Known rows, with every way that one mark hangs from another:
B[F L[U[Q Y]] V]: [ -6 -15  55  -1   7  63  -2   6  -6 -17  28  24 -34   9 -43 -29  13  -3
  18   5 -35  15 -32]
B[F[W[H R]] L[U] V]: [ -7 -14  31   3   2  59  -4   1 -30 -19  18  40 -29  17 -55 -40  26  -2
   5   9 -41  15 -46]
Y[U[Q]]: [ -9   2  37 -22   6  29  15   2  -1   8  18 -20 -13  17 -14 -32  22 -12
  22   3 -12  -6 -12]
W[F H R]: [ -4   1   5  15  -7   1   9   2 -26 -18  28   8 -12  41 -26 -46  51 -12
  -2  -3  -5  -2 -19]
N[R[W]]: [  3  17   3   3  -3  13 -18  15   0  -8  13 -11 -16  37 -19 -16  22  -6
  -2  13 -13  15 -32]
B[L V]: [ -1   5  20  -6  10  43  -8  -5   0 -15  25  10 -28   6 -40 -21  18  -6
   5  11 -28  31 -34]
U[L Q Y]: [  4  16  39  -3  26  38 -14  15  -4   5  35  -3 -31  25 -18 -14  31  -1
   3   2   9  18 -23]
B[F]: [-10  11  28   1  -6  32   7   4  -9  -6  25  -7 -17   7 -19 -27  21  -9
  15  -4 -32   7 -30]
D[V[B[F[W[H]] L]]]: [  3   9  38 -13   1  34   6  -1 -31 -27  18   9 -17  -4 -33  -9   8  -2
   7  -8 -19  17 -21]
Y[U]: [ -9  11  30 -15   7  24  15   8  -1   2  14 -15 -17  15 -14 -27  19 -16
  12  12 -11  -1  -9]
D[V[B[F L[U]]]]: [  3   3  49 -14   0  32  10   4 -19 -29  17   3 -22  -7 -26  -8   3  -4
  11  -2 -18  12 -10]
B[F L[U]]: [ -6   4  39   0   2  44   7   4  -8  -6  17   6 -30  -2 -35 -29  12 -10
   8   8 -38  -1 -30]
D[V[B[L]]]: [  6  11  38 -16   3  24   5   1 -17 -26  18  -4 -20  -6 -24  -3   6  -4
   6  -1 -10  20 -11]
N[R[W[F]]]: [ -1  15   5   6  -7  13 -15  17  -3 -10  17  -8 -14  42 -20 -18  24  -7
  -3   8 -14   9 -32]
U[L]: [  4  25  15  -4  16  31  -4   9  -2  -4  24  -6 -28  12 -21 -18  27  -7
  -1  11  -7  15 -22]
V[B]: [  1  17  37  -9  -8   5  -3  13  -4 -15  14 -17 -18   7 -12 -24   9  -7
  -4  -7  -8  12 -13]
H[W[F]]: [-14  11  20  -4 -13  19  -1   4 -19  11  20  -7 -10  29  -3 -20  15 -10
   2  -9 -23   4 -24]
H[W]: [ -8  15  17  -9  -5  21  -6   1 -15  13  15 -10 -12  23  -1 -17  13  -9
   2  -1 -20  12 -25]
U[Y]: [ -4  18  30   9  12  17  -8  16  -7  -2  27  -7 -26  21 -10 -10  24 -11
  -6   7   5  23 -16]
D[V[B[F[W]]]]: [ -1   7  41 -13  -5  30   7   4 -29 -24  19   0 -13  -1 -21  -7   9  -1
   9  -9 -16  17 -17]
V[B[L]]: [  4  20  38 -10  -3  12  -6  10  -3 -14  13 -10 -24   0 -24 -23   5  -5
  -8  -2 -15  14 -21]
F[W[H R[N]]]: [ -3  10  -3   1  -1  18 -13   0 -43  -6  15  -3  -3  41 -27 -35  43  -6
 -15  -3  -6  11 -42]
R[W]: [ -5  19  12 -10  -2  22 -16   6  -5   0  10 -17 -15  27 -12 -12  13  -9
   2  -1 -17  12 -34]
H[W[R]]: [ -6  10  14  -4  -6  13  -9   6 -19  10  13  -4 -14  34  -2 -25  26  -7
  -1   6 -18  13 -27]
F[W[H R]]: [ -6  11  -3   4   1  18  -9  -2 -40   1  15   7 -10  33 -26 -34  46  -3
 -12   2 -10  16 -41]
Q[U[L Y]]: [  4  17  32   1  23  21 -22  23 -17  -6  19   0 -41  15 -20 -27  24 -13
  -6   9 -10  19   4]

Rows:
[ -7  10   3  -1  -3  20 -16   6 -38   0  14 -10  -5  37 -20 -29  39  -3
 -14   1 -12  15 -47] | F[W[R[N]]]
[ -9   5  17  -1 -16  12  -7   9 -27   0  18  -9  -5  47  -5 -30  24 -10
  -4  -6 -17   0 -28] | H[W[F R[N]]]
[ -4  -8  45  -2   8  26   1  13  -4   3  22 -12 -25  24  -6 -21  23 -10
   7   4   6   2  -6] | L[U[Q Y]]
[-15  -2  27   0  -6  55  -4   2 -24 -12  26  18 -15  16 -34 -28  24   0
  14  -5 -41  25 -47] | B[F[W] V]
[ -6 -11  43  -2   2  59   3   3  -5 -21  23  23 -33   3 -45 -30  11  -6
  16   9 -43  14 -32] | B[F L[U] V]
[  1  -1   6  11 -11   2   3   3 -30 -29  27  -5  -3  52 -26 -48  46 -16
  -6 -11   0  -9 -21] | W[F H R[N]]
[ -3   5  58  -8  -5  30  -6  17 -19  -9  12   6 -26   5 -30 -27   3   0
  -5  -8 -23   5 -30] | V[B[F[W] L[U[Q Y]]]]
[  2  13   0   8  -6  11 -13  12  -7 -14  18  -3 -14  44 -25 -23  26  -8
  -3   5 -10   7 -29] | N[R[W[F H]]]
[-14  -6  24   3  -7  49  -6   5 -27 -14  25  22 -16  24 -35 -34  33   2
  11   0 -39  25 -49] | B[F[W[R]] V]
[-12   6  16   2 -13  12  -4   8 -24   8  19   0 -12  40  -4 -29  28  -7
  -2  -1 -21   5 -27] | H[W[F R]]
[ -5  13  15 -10 -15  22 -19  11 -17 -19  16 -31   1  48 -15 -18   8 -16
  -3 -18 -13  -7 -37] | R[N W[F]]
[  3   3  43 -13   1  35   8   1 -30 -27  16  10 -20  -3 -32 -10   6  -3
   7  -5 -17  12 -15] | D[V[B[F[W[H]] L[U]]]]
[ -1  17  41  -7  -6  26  -5   9 -22 -14  12   7 -21   1 -37 -30   6  -2
  -7 -11 -29   9 -36] | V[B[F[W[H]] L]]
[-11  -7  20   5  -5  47  -3   1 -31 -18  26  27 -15  26 -39 -39  36   0
  11  -3 -35  23 -46] | B[F[W[H R]] V]
[ -1  11   9  -8 -13  20 -16   5 -22 -26  16 -24   3  51 -21 -25  12 -18
  -4 -23  -7 -10 -33] | R[N W[F H]]
[-12   1  28  -2   2  64  -9  -3 -23 -11  24  28 -24   6 -52 -27  18   1
   8   2 -52  27 -57] | B[F[W] L V]
[ -2  15  41  -5  -8  22  -9  14 -22 -12  11   6 -22   5 -34 -31  11   1
  -9  -6 -31  12 -39] | V[B[F[W[R]] L]]
[ -6 -17  48  -7   2  63   2  -1  -4 -17  26  19 -30   5 -44 -33  14  -4
  22   3 -43  11 -34] | B[F L[U[Q]] V]
[  4  12  44 -10  -2  13  -3  13  -2 -15   9  -8 -27   1 -23 -24   2  -7
  -8   1 -12   7 -13] | V[B[L[U]]]
[ -3  10  55  -4  -4  28  -7  20 -20 -12  10   8 -28   4 -31 -25   2  -2
 -10  -4 -22   7 -28] | V[B[F[W] L[U[Y]]]]
[  6  16   8 -13  -5  21 -21   3 -17 -23  11 -29   0  45 -19 -22  10 -18
  -3 -15  -5  -1 -33] | R[N W[H]]
[  0  17  47  -8  -7  21  -2  12  -7 -17  15  -2 -24  -4 -30 -28   3  -4
  -1  -7 -29   9 -27] | V[B[F L]]
[ -7  -2  22   3   3  57  -9  -4 -30 -17  23  38 -24  15 -57 -37  29   1
   5   3 -46  25 -57] | B[F[W[H R]] L V]
[  0  -5  37   0  15  45  -8   6  -1 -16  23  17 -38  12 -36 -18  14  -9
   0  18 -16  25 -20] | B[L[U[Y]] V]
[-11 -20  39  -4   0  65  -6   1 -25 -10  20  31 -26  17 -50 -38  26   3
  12   5 -45  14 -51] | B[F[W[R]] L[U[Q]] V]
[ -5  -3  21   1   1  57 -12  -3 -33 -22  23  31 -20  20 -58 -38  27  -1
   3   1 -44  22 -58] | B[F[W[H R[N]]] L V]
[  4   8  52 -10   1  15  -6  15  -3 -11  12  -8 -28   6 -22 -23   4  -5
  -7  -2  -6   8 -13] | V[B[L[U[Q Y]]]]
[  9   6   2   3  -1   4  -5   0 -23 -26  20 -11  -6  43 -24 -43  45 -14
  -6   0   4   4 -22] | W[H R[N]]
[  6  17  -1   4  -1  11 -16  11  -3 -13  14  -5 -15  39 -24 -20  25  -8
  -2  10  -8  13 -29] | N[R[W[H]]]
[ -6   1  34  -2   2  57  -2  -2  -5 -19  28  21 -29   1 -47 -28  15  -4
  16   4 -48  24 -43] | B[F L V]
[  1   9  59  -4  -3  22  -1  20  -8 -17  13   3 -31   0 -28 -26   0  -6
  -5  -3 -19   5 -18] | V[B[F L[U[Y]]]]
